Each row comes from the steps of one walk. Every step used is in the known rows, and no mark comes twice. Write the walk behind each row, first mark first.
Known rows:
d r u b j x: [ -1  11 -15  -3  31   2   1 -18  -7  -5 -21 -10 -25  -4   2  -1   6  11
   6   6  -7  -6   7  17   9 -22  17   7  -7   2  12  -5 -35  13  -6  -6
  15  34  -1  -4   8 -19 -15]
k y r d b j x u: [ -7  -5  -6   0  39  -4   7   1 -10  20  -3 -18 -11  -8   7  -6  -8  13
  19  12 -11  -8   8  14   0   7  20  -2 -17  -4  19 -31 -23  16 -19  -5
  17   4   2  18  14 -17   8]
u b d r y: [ -7  25  15   5  27  -1 -14 -10  -2  17 -16  -9 -20  -8 -24  17  -8  -7
   4 -17   7  -8  -9  15  12 -15  24   0  16 -18  -2  -6 -27  19  15   2
   7   5 -35 -13  13 -22   1]
b j: [  3   0  -2 -13   3   6 -11  -3  -2   3 -17  -1 -10 -13   8   4  22  -3
   9  15   9  -6  15  12  -7   7   0  14  -4 -12 -11  -1  -7   6  -4 -16
  20  24  -4   2  14  -7 -13]
x j e: [  2  19  -7   2   2   0  -5  14  -4  -8   2  -6 -25  -5  15  -9  14  -7
   7   0  12   2  29  24  -2  29  -3  -7 -21 -10   2 -23 -23  22 -10 -17
   7  16  13  15   0 -22 -16]
u r: [-26   5  -1   0   4  -2   0  -3   5   1  -3   5 -12  -8 -10   2  14  -6
  -6   7  12  -2   2   5   1  18   1  -2  -4 -12  -8  -2 -15  -5  -7   6
   3  12  -6  -2 -11 -18  -1]
y r d b: [-15   5   4   4  16  -8  -8  -7  15  11  15  -9 -16   2  -9  13   2  -6
  12   4  14  -3  18  -4   4  -3  20  -4  -2   1   1 -11  -2   0   3 -15
  15 -18  -9   6 -16  -4  20]
s x u: [  5  10 -14   0  16  -5   8  10  -1  12   4   3  -3 -11  -1  -5  10  -5
  -7   8  19   5  -9  16 -19   8  -6 -13 -26  -8   2  -5 -21  15 -17  -5
  -3  -9  -1   9  -3 -12  -6]
z e: [ -4   6  -3   3   2 -10  15   5  -2   1  13   2  -4 -20   4   3  19   3
  -7   2  18   2 -11   3  -7  14  10   5  -3  -6  -2  -1  -1  25   1  -5
   7  11  -7  11   1  -5  -5]
u r d b: [-25   5   8   2  28  -7   1 -14  10  19   4   5 -17 -12 -30  11  11  -6
   7  -8  12  -6   8   9   6  -4  14  -9  -7  -4  -2 -16 -11  -3   3   4
   6 -13  -3   3 -10  -6   5]
d b u: [ -5   0   7   4  29   3  -4  -9  18   7   6 -10 -17  -9  -8   5  13   1
  32   4  10 -13  19   6 -11  -5   6  12  -7  -8  -8  -6 -17  -3  -4  -5
  10   3 -17  -6  -1  -8  -5]
k y r u: [-25  -5  -2   0  13  -4  -8  12   0  -2   5 -19 -15 -16   2   1  -3 -13
 -10  12   0  -4 -11  16   1  10  14  -8  -2  -2  10   0 -19  -4 -13  -4
  -1   4 -18  17 -11 -13  21]
b d r: [ -6  26  13   5  11  -5  -2  -4   0   7  -2 -12  -8 -12  -7   6  -4 -11
   9  -9   1 -13  -2   2 -11   2  18   9   8 -18  -8 -11 -13   6  14 -22
  14  -8 -22  -9   7 -23   1]
x u r d b j: [-12   6  -3   2  42   4  13 -14   6  29 -12  -1 -19 -22 -21   6   3   2
  22 -12  10  -3  11  15   2  -4   5   2 -19  -8  -2 -23 -25   2  -9  10
  21  -4   0   2   4 -24  -9]
j b d r: [-11  20   8 -13  24   3  -5 -11 -12 -10  -9  -8  -9   1   3  -1  -5  -6
  13  -8  -7 -16   0   3  -7   0  15  10  -2 -16   1 -21 -18   5  17 -17
  13  10 -15 -11   3 -20  -6]
s x z: [  2  13 -16 -20   7 -13   7  18   3   9   7   9  -2  -9   5   0   9  -2
 -10   6  23   0  -3  24   0  11  12 -22 -32   0  -8  -7  -5  13  -3   3
   1  -1   0   6   4  -3   0]
e z: [  6  13  -9  -6   3  -2  -6  12  12   5  -1   6 -12 -12  -3   6  20  -3
  -7   0  10  -8   5   3   2  25   7   2 -11  -7  -6  -7   9   6 -12  -6
   3   0 -10  -3   0   1  11]
b u r y: [-17  -1   3  13  29   6   0   4   9  11 -11  -6 -21 -14  -7  18   3   0
  -2 -12  13  -7  -1  19   4   5   7   7  13 -16   1   1 -32   4  -9  16
  11  13 -25  -3   2 -23 -11]
j e: [  0   8  -2   5   4  -2  -8   7   0 -11   5  -1 -16  -7  13  -1  21  -8
   0   5  10  -5  12  12  -8  17  -3  -2 -12 -18   9 -10 -12  15  -5 -10
   3  11   5  13  -5  -7 -12]
d b: [ -8   2   2  -3  10  -3 -10  -7  10   4  11  -6 -11  -1 -15   4  13  -8
  21  13  13  -8  11   3 -11  -2   6  -4  -8   3  -9  -6  -4   1   3 -13
   6  -1  -4  -1  -2  -2   4]
s x u b d: [  3  21   2  -2  43  -7   1  -7  -8  22 -19  18  -9 -11 -16  -1   0  -5
  -4   1  13   0  -4  16   2  -2  -4  -5 -32 -27   4 -13 -25  15  -9  10
  -9   0 -14  -6  10 -22  -2]
u r d b j e: [-12   2   3  -2  33  -1  -2 -16   4  18 -11   6 -20 -15  -7   6  20   5
  21 -11  13  -9  23  15  10  -2   2   5 -15 -12   7 -27 -24  12   6   2
  19  15  22  11   2 -13 -19]
r d: [  0   9   8   0  11  -4  -6   4   1   6   3   5 -20 -21  -4  11  12 -13
 -15  -6   8  -2   4  17  -4   6  14  -1  -2 -18   6  -5   1  10  -5  -8
   8 -15 -10  12  -2   5  -2]
k y r u b j: [-21  -8  -3 -14  29   4 -18 -12  -4   6 -25  -6 -22 -14  -2  -1  10  -3
   7  14   3  -1   2  23  22  -2   9   2  -6  -5   4   1 -29   1 -15  18
   5  37 -18   8   2 -18  10]
j b d: [ -6   8  11 -16  26   7 -14  -5 -15 -11 -16   6  -9  -1   9  -1   3  -8
   0   5  -7 -14  11   7  -2   8   3  11 -13 -23   8 -18  -4   3   4 -14
   5  12  -8  -3  11  -9  -7]
d b u r y: [-20  -4   5  13  41   6  -1  -6  16  20  -4 -12 -19  -6 -22  17   0   5
  22  -9  16 -12   7  13   4 -10   9   4   7  -4  -4  -6 -36  -1   0  13
  11   6 -20  -7   1 -19  -7]
k y r: [-25  -4   2  -8  -2  -7 -11   7   0   0   7 -14  -7  -5   4  -3   7  -9
   1  15   7  -3  -6   6  -3  25  14  -7   2 -11  -4  -3 -12   2 -10   3
   2  10 -20  11  -9 -12  21]
d b u r: [-25  -1   6   7  36   1   5 -17  20  11   1  -4 -16  -7 -18   6  10   5
  30  -2  13 -12  17   3  -2   1   2  10  -7  -8 -12 -10 -29 -13  -3  13
   8  10 -13 -14  -9 -23  -4]

Write each row's walk:
[-23  -6  15   0  44  -6  -3  -5  13  20   9 -17 -20 -17  -8   8   1   0
  24  -6   6  -9   7  13   3   2  28   5   0 -14   3 -17 -21  -2  -7   9
  12  -9 -25   9  -4  -6  17] | k y r d b u
[-13   6  -7   8  10  -2  -5   6   9  -9   5 -13 -17  -4   9   8  -2 -10
 -12  13   7  -1   6   2   1   0  10  -1  -1   1   7   5 -14  -8 -10 -17
   7  -3 -11   8 -20 -17  17] | y r u
[ -9   7  -2   1  26   1 -10 -10   4  -3  -7   5 -29 -14 -16   5  13 -12
  -8   5   8   0   4  20  11 -12   5  -5 -12  -6   6   7 -17   1 -11   5
  -3  10 -16   3  -8  -7   1] | r u b
[-13  10   1   2   6  -7  -5   4   8   1   3  -3 -18  -6   6   9   5 -10
 -14   2  12   1  10   2   3   8  21   1   4 -12   5  -3  -1   2  -5 -11
  15 -12 -13  11 -15  -8  15] | y r d
[ -2  16  -9  -1  29   4  -6 -19   1  -5 -17  -9 -32 -12   2   1  16   2
  19 -11   6  -4  10  22  11 -19   6   6  -9  -4   7 -11 -42  16   2   1
  16  32  -1   5  -2 -25 -21] | d r u b j e
[  1  21 -26  -4  35 -13  36  -2  -9   2  -4  -8 -18 -14  12  -3  -2  28
   6 -11   1  -2  -9  24  25 -13  36  -2 -24  15  10 -16 -29  33  -1  14
  18  35  -4   1  19 -26 -12] | d r u b j x z e
[-15  20  -5   3  23  -2  -2 -15   9  -2   0  -9 -28 -12 -21   5   5  -8
   4 -10   8  -2  -5  15   6 -20  16  -7  -3   3  -1   3 -31   3  -1   6
   4   5 -25  -4 -16 -19   1] | d r u b
[  0  24  12   8  17  -1  -8   6  -4  17  -5 -18 -12 -13 -11  19 -14  -9
   0 -17   4 -13 -12  13  -5  -6  24   2  22 -13  -2  -8 -19  18  17 -19
  15  -8 -27  -3  14 -22   2] | b d r y
[  0   2  -7 -10  29  10 -14 -15   2   2 -30   5 -27 -20  -7   4  19  -4
   4  11   6  -3  12  22  15 -17   1   9 -12  -6   2   4 -19   4 -11   2
   9  31 -10   1   9 -10 -10] | r u b j
[  7  11 -14 -14   5  -7  -2  10  -6  12  -1   4 -11  -8   1  -6  17  -7
  -5   9  22   6  13  24  -7  17   0 -13 -26   2  -9 -12 -23  19  -6 -14
   2   9  11   9   1 -14  -8] | s x j
[-15  -3   6  -7  31   0  -1 -20   5  25 -15   6 -16 -17 -20   9  17   3
  19  -5  11  -9  16  12   8  -8  11   7  -6  -5  -7 -17 -14   1   6   2
  21   7   6   3   4 -10  -9] | u r d b j
[ -3  13 -14  -7  29  -6   2  -7  -1  13  -6  15 -13  -6 -15  -5  15  -4
  -3   7  24   9  -4  17   0   0  -4 -15 -32 -11   1  -4 -30  15 -18  19
 -11   7  -9  -1  -6 -15  -4] | s x u b
[ -1   2  -1 -17  13   6 -17 -18  -2   3 -28  10 -19  -9  -4   1  29  -1
  13  13  13  -2  18  14  12  -1  -1  11  -8 -15 -11   2 -13   8  -7   8
  10  36 -10  -7  10 -11 -12] | u b j
[ -8   6 -11 -13  39  -9  18  -1  -1  18 -12   6 -13  -4   0   2  -2  16
  12  -1  -1 -10  20  23  22   3  25  -8 -30   4   3 -32 -11  11  -3   8
  19   9  15   3  21 -12  -6] | u r d b j x z
[-12  29  15   0  24  -6  -8 -20   0   9 -12  -1 -17  -6 -20   5   2  -7
  14 -12   6  -9   2   5   8  -5  16   7   5 -22 -10 -11 -20   8  12  -1
   6   6 -31 -18   3 -25   5] | u b d r
[ -8  18  -6   3  21   3   0  -8   4   2  -6   3 -23  -9 -15  -1   9  -8
   6   3  12   4   3  13   3   7   0  -7 -20 -18  -3  -3 -20   8 -23  16
  -4   7 -23  -5  -5 -20  -1] | x u b
[-13   3   7  11  39  -3  -1  -9  22  12  10 -15 -24  -5   0  14   0   2
  22  -7  12  -9  24  -3   1  -8  22  13   0  -8   2 -11 -14  -6  -4  -7
  20 -14 -22   1 -12 -11  11] | y r d b u
[ -1  10  -6  -3  35  -2   1  -9  11  24 -15  15 -19 -18 -10   8  22  13
  18 -22  12 -13  21  11  21   9   5   4 -20  -3   4 -35 -13  13   0   7
  18  12  22   5   5  -8  -7] | u r d b j e z
[  0   9 -15 -11  27 -10   9   6   4  10  -3  -8 -14   8  21   4  -9  18
  15  10   2  -9  29  11  20   2  34  -4 -23   9   6 -27   0  12  -1  -9
  27   5   9   6  16 -11  10] | y r d b j x z
[  0   1 -17   9  28   8  12   9 -14  11 -25  -7 -13  -6   7   4  -6  14
  -8   7  -3  -5  -1  20   3  10   1   0  -4 -10  13 -11 -36  22 -22   4
  14  26   5   6  21 -33 -21] | b j x u r y
[-13   2  -9  -5  24   6 -12 -15   6  -2 -26  -3 -26  -2   5   5  10  -1
   5  16  11   1  18   9  21 -12   6  11  -6  -2   1   4 -23  -5 -10   3
  14  32 -12  -2  -7 -22   5] | y r u b j
[ -1  17   4 -16  25  10 -10   1 -21  -8 -22   1 -19  -1  10  -8  -5 -10
   6   2  -3  -8  28  19   6  18   1   6 -24 -19   0 -30 -17  11  -2 -19
  10  16   2  -4  15 -24 -12] | x j b d
[-17  16  10  10  36  -2 -12 -10   3   1 -19   1 -25  -3  -7  11 -12 -10
  -7   8   2  -4   9   3  23  -8  11   7  -5 -17   8  -3 -17  -7  -4  -4
   3   4 -26  -7  -6 -26  20] | y r u b d
[  2   4 -16 -24  37   7   1   1  -9  -3 -14   3 -17  -2  20 -12  14   6
   9   1  13   0  24  27  -3   8  -5   3 -36  -7   1 -21 -39  15 -11  -2
   9  26   7   1   3 -17 -26] | s x j b u
[ -6   9 -28  -1  32 -12  30   5  -5  -5 -12   0 -17  -3  29  -3  -5  28
  -5  10   4   4   4  13  37  -1  27   2 -27  11  15 -12 -19  26 -12  15
  15  41   0   6  13 -26   2] | y r u b j x z e
[-17   9  -8   2  42 -10  18  -7   6  34   8  10  -8 -15 -32   4   2   1
   3 -13  21   5  -5  15  -3  -7   4 -20 -33   0   5 -23 -30   9  -6   9
  -2 -25   7   8 -13 -13  -1] | s x u r d b
